Every row comes from one small tree of marks. The marks that hang from a mark follow it in brackets, in the order of their numbers. Every link used is in the known rows. Which tree was each row made from?
(in the rows, 128 means zero)
Known rows:
z16[z596 z798[z91]]: [ 94 117 119 107  99 131 138 118 154 147 155 126  66 157 127 122 148 152
 139 118 131 125 122 123 121 145 129  87 118 131 113 113 117 140 141 122
 138 118 132 143 137 148 122 123 131 121 123 141 136]
z332[z968[z91[z259 z596[z938[z798]]]]]: [156 131  99 126 119 126 129 121 152 143 139 130 116 138 125 124 143 117
 148 107 116 129 114 127 124 124 140 125 155 132 123 146 112 133 113 109
 130 168 113 143 134 135 128 121 143 110 120 122 122]
z332[z968[z91[z259 z596]]]: [151 125  97 126 118 130 105 120 148 123 146 112  82 144 127 126 154 134
 154 106 100 125 116 122 127 129 136 113 143 130 120 147 115 134 110 125
 132 183 126 139 128 143 123 115 146 117 109 134 129]
z409[z91 z430[z224]]: [139 134 138 147 115 134 124 116 130  86 137 122 159 147 126 121 137 138
 128 115 148 124 128 127 148 142 139  93 125 128 104 132 114 119 112 128
 133  93 124 134 127 142 131 120 139 169 110 143 133]
z430[z409]: [132  98 109 147 117 127 125 104 141 110 142 124 116 143 125 132 149 131
 146 116 132 119 124 131 150 145 133  89 140 134 115 128 103 134 116 125
 131 108 131 134 131 151 124 107 136 162 120 146 149]
z409[z430[z224[z91] z596 z798]]: [114 160 153 153 106 127 105 115 142  94 145 127 109 146 123 118 162 117
 106 118 142 118 129 126 120 146 128 104 153 133 105 133 113 123 107 142
 135  90 135 126 129 138 120 153 137 146 122 143 114]
z596[z430[z91 z224] z938]: [126 111 147 128 113 131 105 109 145 144 124 142 129 127 114 125 139 117
 122 120 144 126 123 122 132 140 134 128 113 137 110 129 115 135 124 121
 115 139 120 133 140 141 120 156 131 147 149 147 113]
z968[z91[z259 z596] z332]: [135 120 104 115 115 131 113 125 143 130 150 115  73 138 131 128 155 132
 144 109 106 121 124 122  98 125 134 128 146 129 113 131 114 137 111 121
 137 202 127 142 124 146 121 107 146 129 130 129 131]
z332[z968]: [144 114  91 122 113 130 118 104 152 117 146 118 113 151 123 127 139 133
 144 111 132 124 119 130 170 148 134  76 138 133 115 145 113 132 114 122
 127 109 132 139 129 144 127 118 134 143 120 147 145]
z798[z16[z596[z938]] z91[z259] z430[z224 z409]]: [ 90  93 156 143  99 130 112 140 110 138 128 135 111 146 125 118 156 129
 144 116  86 126 127 129 104 113 123 108 126 129 116 121 109 128 119 114
 112 141 125 131 145 131 121 124 132 103 148 134 119]
z938[z409 z798[z91[z596[z16]] z430]]: [106 105 141 118 103 134 136 129 137 112 145 126 141 117 125 129 130 137
 121 117 134 133 109 125 145 122 135 117 108 130 123 127  97 124 133 122
 144  29 133 147 147 140 159 102 136 120 145 147 145]
z332[z968[z91]]: [159 113  94 114 115 131 115 109 161 124 149 117 114 150 124 125 140 127
 144 110 132 133 121 128 143 144 133  80 143 129 115 152 113 130 114 117
 132 138 134 138 123 150 127 110 135 142 124 145 145]
z938[z16 z224[z91] z409[z430] z596 z798]: [113 128 134 163 115 116 187  92 105  75 148 119 189 119 137 136  93 129
 110 122 231 151 117 117 154 136 131  93 143 132 111 128 105 123 122 123
 142   4 132 155 137 144 155 110 137 144 121 134 136]
z430[z224[z91[z259]] z409 z596[z16[z798] z938]]: [118 121 133 155 108 128 136 112 144 119 119 147 127 123 118 115 165 127
 124 117 125 110 117 125 103 128 130 141 156 139 113 133 108 137 124 135
 131 190 121 129 137 137 109 159 134 110 147 140 100]
z16[z596 z798]: [136 125 106 116 107 132 140 111 150 143 155 124  91 153 124 125 146 155
 146 116 142 125 121 120 135 151 128  87 123 135 108 110 116 146 136 123
 138 133 127 144 131 150 118 118 133 129 129 141 133]
z596[z16 z430[z91[z259] z224 z409 z798] z938]: [134 117 152 143 117 129 105 103 137 121 104 154 181  98 112 117 159 114
 132 120 122 113 116 119 104 116 140 146 116 134 118 134 104 135 115 123
 116 204 115 123 144 139 107 171 136 128 156 152 104]
z968[z91[z596[z16]] z332]: [141 113 101  96 113 138 103 122 139 133 152 106 126 125 120 125 136 132
 143 112 126 137 121 124 105 138 139 143 133 131 110 136 111 137 117 125
 138 155 128 141 126 153 135 102 139 147 150 147 138]
z224[z91[z259 z596[z430[z409 z798[z16]] z938]]]: [101 110 139 154 112 125  91 118 108 137 125 141  72 136 117 119 159 116
 145 117 104 123 127 121 114 136 136 114 127 142 127 127 104 135 111 122
 118 152 130 130 146 145 118 132 136 108 146 137 107]
z798[z16 z430[z91[z596[z938]] z224 z409]]: [137  96 159 142 107 126  88 135 110 142 126 126 158 141 116 124 166 126
 144 120  95 135 129 122 129 140 135 153 129 133 115 133 108 127 109 137
 112  63 108 131 140 130 132 126 139 131 152 141 127]
z798[z16 z91[z259 z596] z430[z224]]: [ 92 114 160 126  93 131 111 145 115 112 127 117  83 146 131 128 162 135
 136 113  67 126 124 123 122 119 129 122 112 129 114 130 119 123 116 135
 130 118 132 136 144 134 132 122 142  99 132 141 130]
z409[z91[z596[z430]]]: [129 119 130 129 119 139 103 115 126 120 148 120  88 136 120 124 132 137
 137 117 130 128 121 124 159 149 138 112  98 135 112 122 113 130 127 129
 132  92 137 138 137 151 135 108 137 149 125 150 127]
z968[z332]: [128 111  98 111 110 130 126 110 147 125 151 121 100 146 126 128 140 131
 134 114 138 120 127 130 141 142 132  91 140 132 108 130 112 135 115 119
 133 131 133 141 125 147 126 109 135 155 140 143 146]
z409[z430[z224[z91]]]: [107 122 139 150 105 128 117 114 141  98 135 120 100 149 121 125 140 125
 126 114 159 124 128 127 134 144 132  80 136 137 109 134 112 128 114 128
 135 112 135 134 129 148 130 136 135 157 118 143 124]
z798[z16 z91[z259]]: [ 79 102 121 122  98 127 139 123 120 105 142 128  98 149 136 128 145 135
 126 115  98 120 128 127 124 129 137 104 120 132 119 129 117 128 113 116
 131 165 135 140 140 143 122 117 135 116 122 140 143]
z409[z91]: [134 118 114 129 113 130 129 108 139  92 151 121 127 150 128 126 133 137
 127 117 146 121 124 128 165 145 141  98 126 133 111 129 113 127 118 119
 132 101 130 137 128 148 132 109 134 154 116 145 144]
z596[z430[z224]]: [131 118 135 133 112 137 115 109 144 121 126 130  99 130 121 130 139 125
 134 115 136 125 122 126 147 142 126  78 109 135 104 127 116 135 126 127
 131 128 142 133 136 150 121 134 133 153 141 155 126]
z224[z91[z259 z596[z16[z798] z430 z938]]]: [112 110 126 121 105 134 123 111 142 150 124 140  65 123 110 117 134 136
 139 113 132 127 110 114 118 132 140 144 103 148 120 120 109 146 143 120
 129 216 125 143 148 154 127 138 132  96 152 142  96]
z968[z91[z596[z430[z798] z938[z16 z409]]] z332]: [151 125 123 108 122 127  94 109 116 149 138 137 121 122 123 122 132 121
 122 119 150 148 124 109 103 138 138 137 135 130 114 129 104 130 126 112
 125  94 125 140 136 142 136 103 139 137 166 139 126]
z968[z91]: [146 112 109 119 112 130 125 110 156 116 150 119 109 147 128 131 138 128
 132 112 137 131 126 124 127 142 135 103 138 133 112 133 112 134 120 116
 134 150 133 138 125 155 128 107 135 153 124 143 147]
z16[z596[z938[z224 z409]] z798]: [140 121 111 140 116 125 154 103 134 153 150 132 137 142 125 127 125 167
 126 118 172 140 117 113 135 144 123  73 139 136 109 110 110 143 139 113
 115  85 111 151 137 140 128 120 131 123 137 128 125]
z16[z798[z430[z224 z596]]]: [160 139 150 125  99 134 138 121 163 130 138 133 104 146 124 123 169 139
 121 116 114 122 122 123 143 140 118 109 132 131  99 125 115 129 134 146
 141  94 133 136 131 138 124 129 134 124 147 148 129]
z409[z91 z430[z224 z596]]: [136 150 146 152 116 136 122 120 126  89 152 124 159 144 127 117 145 133
 108 118 138 123 129 130 140 145 132 120 136 127  99 130 115 116 109 139
 134  80 129 130 127 135 128 126 138 165 114 143 125]

Write each row's tree:
[131 121 116 149 123 119 150  98  94  46 140 126 179 125 141 132 117 144
 118 119 167 124 117 110 159 120 141 141 131 129 114 125 109 124 120 121
 134  90 124 144 135 138 136 101 141 133 112 134 139] -> z938[z16 z409[z91[z259]] z596]
[125 133 115 118 105 126 106 117 109 136 152 127 141 155 121 120 139 131
 135 118 127 133 130 122 126 151 135 116 137 136 111 116 115 138 113 108
 112 115 115 135 138 140 120 123 128 126 144 138 130] -> z430[z798[z16[z596[z938]]]]
[158 119  98 117 119 129  87 116 147 153 146 115 108 152 118 123 139 125
 151 109 116 140 119 124 135 146 139 128 154 134 118 149 113 133 117 117
 117 120 116 138 132 141 134 111 138 133 124 132 130] -> z332[z968[z91[z596[z938]]]]
[ 91 131 143 128 107 128 122 101 144 102 128 136  83 125 130 124 141 121
 132 117 125 115 119 117 123 118 128 119 110 130 117 125 112 131 130 127
 129 154 142 134 146 148 122 138 135 114 126 142 124] -> z938[z596[z430[z798[z91[z259]]]]]
[151 109 139 113  98 126 157 114 169 126 139 140  98 146 127 124 166 147
 131 114 118 114 119 115 136 121 136 124 109 134 118 124 111 136 133 127
 141 192 120 145 131 143 120 131 140 103 136 140 133] -> z16[z798[z430[z91[z259]]]]
[133 120 157 149  99 123 153 117 137 103 127 141  82 138 129 121 173 127
 124 119 122 117 121 122 125 122 124 121 141 133 110 130 110 128 130 145
 148 134 140 132 133 138 117 135 140 102 143 147 116] -> z938[z16[z798[z430[z224[z91[z259]] z409 z596]]]]
[145 133 125 101 115 126 103 111 123 147 133 135  93 124 123 119 141 111
 135 114 122 137 124 113  88 122 142 163 130 131 112 128 113 135 122 111
 125 196 123 138 137 144 121 118 141 118 157 135 113] -> z968[z91[z259 z596[z430[z798] z938[z16]]] z332]
[ 95 101 133 133 113 130 146 110 147 142 136 158 115 124 125 127 119 120
 108 120 162 130 118 128 139 132 132  80 117 134 123 125 100 127 138  99
 129  68 135 145 149 141 141 119 126 137 144 137 134] -> z596[z430 z938[z409 z798[z91]]]
[106 108 116  98  97 134 148 108 160 126 136 130 122 135 124 122 139 148
 131 117 133 127 116 123 129 141 140 113 111 133 115 128 112 134 140 125
 142 133 131 141 139 152 131 123 130 126 134 154 145] -> z596[z16[z798[z91]]]
[ 95 111 113 132 108 126 106 113 125 111 137 120  93 129 115 124 130 125
 134 110 128 122 113 121 124 127 146 166 135 146 121 127 109 142 119 116
 119 195 117 139 143 146 132 132 135 111 132 135 109] -> z224[z91[z259 z596[z16 z938]]]
[143 138 167 120 101 125 157 121 135 105 148 132 176 123 130 129 149 108
 100 125 148 127 121 128 144 130 133 160 128 126 104 130 117 122 120 140
 146  53 129 138 135 128 133 141 137 130 148 154 131] -> z938[z16 z798[z430[z91 z224 z596]]]
[130 131 115 119 112 120 141 109 114 125 143 123 143 134 126 134 120 117
 134 116 150 138 118 125 151 144 148 163 140 137 113 121 114 135 124 115
 131  64 112 146 145 138 142 109 138 139 126 134 136] -> z91[z596[z938[z16 z798]]]
[156 121  98 117 117 132  94 117 150 133 152 106  96 150 123 127 146 132
 154 110 114 136 119 124 139 147 135 103 143 130 117 149 115 133 114 128
 132 114 130 139 127 146 132 108 142 137 116 141 139] -> z332[z968[z91[z596]]]
[ 90 111 141 132 112 134 101 112 140 145 147 134  71 136 121 119 152 127
 147 122 122 121 123 128 114 138 124  72 110 128 119 116 104 135 130 121
 127 100 147 129 142 152 118 128 130 137 135 152 128] -> z16[z596[z430[z409 z798[z91]]]]
[126  97 127 107 111 139 121 103 141 123 144 131 152 111 114 125 126 127
 124 120 151 129 116 123 139 142 142 136  86 137 114 128 110 138 127 123
 131 162 134 138 139 156 127 136 130 145 154 166 128] -> z596[z16 z430[z91]]
[ 93 121 131 127 102 125 177 108 155 117 149 121 122 134 136 135 123 127
 119 119 156 129 119 134 145 133 130  70 132 128 113 129 116 127 125 119
 138  64 136 147 138 144 138 126 134 138 117 142 145] -> z938[z224 z798[z91]]
[123 130 109 117 110 126 160 110 117 115 161 120 142 135 130 133 119 126
 134 119 168 133 119 128 146 142 137 113 127 132 108 112 116 139 125 111
 144  89 131 146 137 145 131 111 134 139 128 145 139] -> z938[z16[z596] z798]
[143 118 138 151 123 132 139  92 126 109 121 142 183 106 118 115 125 129
 132 118 143 127 114 123 132 117 140 113 114 132 116 130 103 128 122 113
 112 171 123 133 142 147 122 137 134 131 145 149 112] -> z596[z16 z430[z409[z91[z259]] z798] z938[z224]]
[123 116 108 153 123 122 110 114 119 113 138 132 107 137 127 132 142 145
 128 111 121 120 116 114 135 126 138 137 145 140 121 120 104 138 118 115
 116 135 108 143 143 134 130 112 141 124 119 121 126] -> z91[z259 z596[z938[z409]]]
[141 139 138 165 119 125 121 110 137  70 117 136 145 134 131 122 173 130
 139 117 113 100 125 125 133 122 136  88 145 126 114 135 110 123 104 132
 133 136 124 123 128 136 108 141 145 141 112 140 130] -> z430[z224 z409[z91[z259]] z798]
[161 122 112 116 120 136 115 117 154 175 139 134 107 130 115 122 127 111
 148 112 136 144 115 129 136 144 134 104 129 133 119 144 109 133 126 110
 130 113 129 143 138 145 137 118 136 129 142 138 121] -> z332[z968[z91[z596[z430 z938[z798]]]]]
[107 131 135 113  99 119 169 100 132 142 150 130 126 143 132 124 129 137
 103 123 147 144 121 122 127 142 134 150 141 131 105 124 122 128 142 129
 122  72 122 145 145 135 132 126 130 119 130 140 129] -> z430[z596[z938[z16[z798[z91]] z224]]]
[ 93 118 141 143 107 120 110 115 108 141 135 118 135 145 127 124 149 132
 139 121 105 141 128 124 118 145 135 115 147 129 118 131 111 124 112 131
 107  34 116 134 148 135 133 120 137 130 126 136 137] -> z430[z409 z798[z16 z91[z596[z938[z224]]]]]
[139 136 131 117 113 125 124  88 117  99 132 125 138 123 126 130 121 117
 134 121 163 137 120 113 153 142 133 137 111 132 106 122 113 133 131 130
 131  86 138 136 142 153 132 120 133 141 141 155 134] -> z938[z16 z596[z430[z798]]]
[114 143 143 168 114 124 119 105 119  51 117 131 184 109 125 123 136 134
 119 115 169 119 115 108 115 116 131 116 141 133 114 134 102 127 111 133
 133 130 125 133 136 140 129 150 140 125 130 138 112] -> z938[z409[z430[z224[z91[z259]] z798]] z596[z16]]
[136 111 116 112 118 135 101 121 139 168 139 133  62 129 120 121 140 121
 141 109 113 130 123 121  92 124 132 138 128 134 114 128 110 139 123 109
 122 227 127 141 134 148 122 112 139 127 154 129 112] -> z968[z91[z259 z596[z430 z938]] z332]
[143 115 106  98 114 124 106 115 119 146 149 114 114 142 124 126 129 119
 137 115 137 146 127 120 107 141 144 170 151 131 109 131 115 134 120 114
 125 123 116 142 131 143 137  95 139 144 146 134 135] -> z968[z91[z596[z938[z16]]] z332]
[122 108 161 133  98 131 116 130 157 141 119 126  68 147 124 124 179 146
 154 117  90 125 121 124 127 134 124  97 121 127 114 128 107 127 138 149
 140  51 130 133 140 140 132 120 142 122 131 144 136] -> z16[z798[z91[z596] z430[z224 z409]]]
[ 88 118 141 118 100 131 126 117 126 117 131 142  86 136 131 121 150 125
 124 117  96 120 127 123 117 129 134  88  98 131 120 127 115 127 119 117
 131 172 145 134 145 147 116 132 133 109 138 150 131] -> z596[z430[z798[z16 z91[z259]]]]
[142 124 145 153 112 128 174 132 100  94 147 124 170 127 140 130 131 152
 117 117 130 136 118 120 160 119 132  82 116 128 118 125 108 119 113 122
 138  48 124 154 137 132 148  97 145 104 133 132 136] -> z938[z224 z409[z91[z259 z596]] z798[z16 z430]]
[152  94 134 142 113 133 126 114 142  98 144 126 126 149 123 122 146 134
 140 117 130 123 125 132 169 134 134  90 121 130 115 131  99 120 122 122
 132  72 135 134 128 149 138  94 136 153 130 148 150] -> z798[z430[z409[z91]]]
[122 121 107 126 113 132 118 114 123  97 141 112 121 122 123 130 139 141
 143 109 109 120 112 121 133 126 143 156 119 138 115 124 112 141 117 127
 131 188 121 140 140 147 127 118 142 124 124 144 127] -> z91[z259 z596[z16]]
[125 122 134 134 114 128 106 118 128 123 157 112 129 144 121 126 148 140
 132 116 135 128 124 120 130 148 145 153 120 134 114 125 110 132 112 135
 130 103 114 141 135 143 133 118 143 156 109 139 132] -> z409[z430[z91[z596]]]
[124 103 142 141 120 132 116 108 127 111 115 154 184  95 117 124 134 131
 109 118 146 120 111 113 117 116 138 141 105 138 117 130 105 136 122 114
 116 191 115 136 145 136 120 160 133 125 159 147 105] -> z596[z16 z430[z91[z259] z224] z938[z409]]
[140 116 115 103 118 140 134 123 141 162 135 139 129 101 117 119 125 112
 138 111 132 134 114 126  91 117 139 150 119 133 116 129 107 139 126 103
 136 225 126 146 138 148 131 118 138 119 171 137 110] -> z968[z91[z259 z596[z16 z430 z938[z798]]] z332]
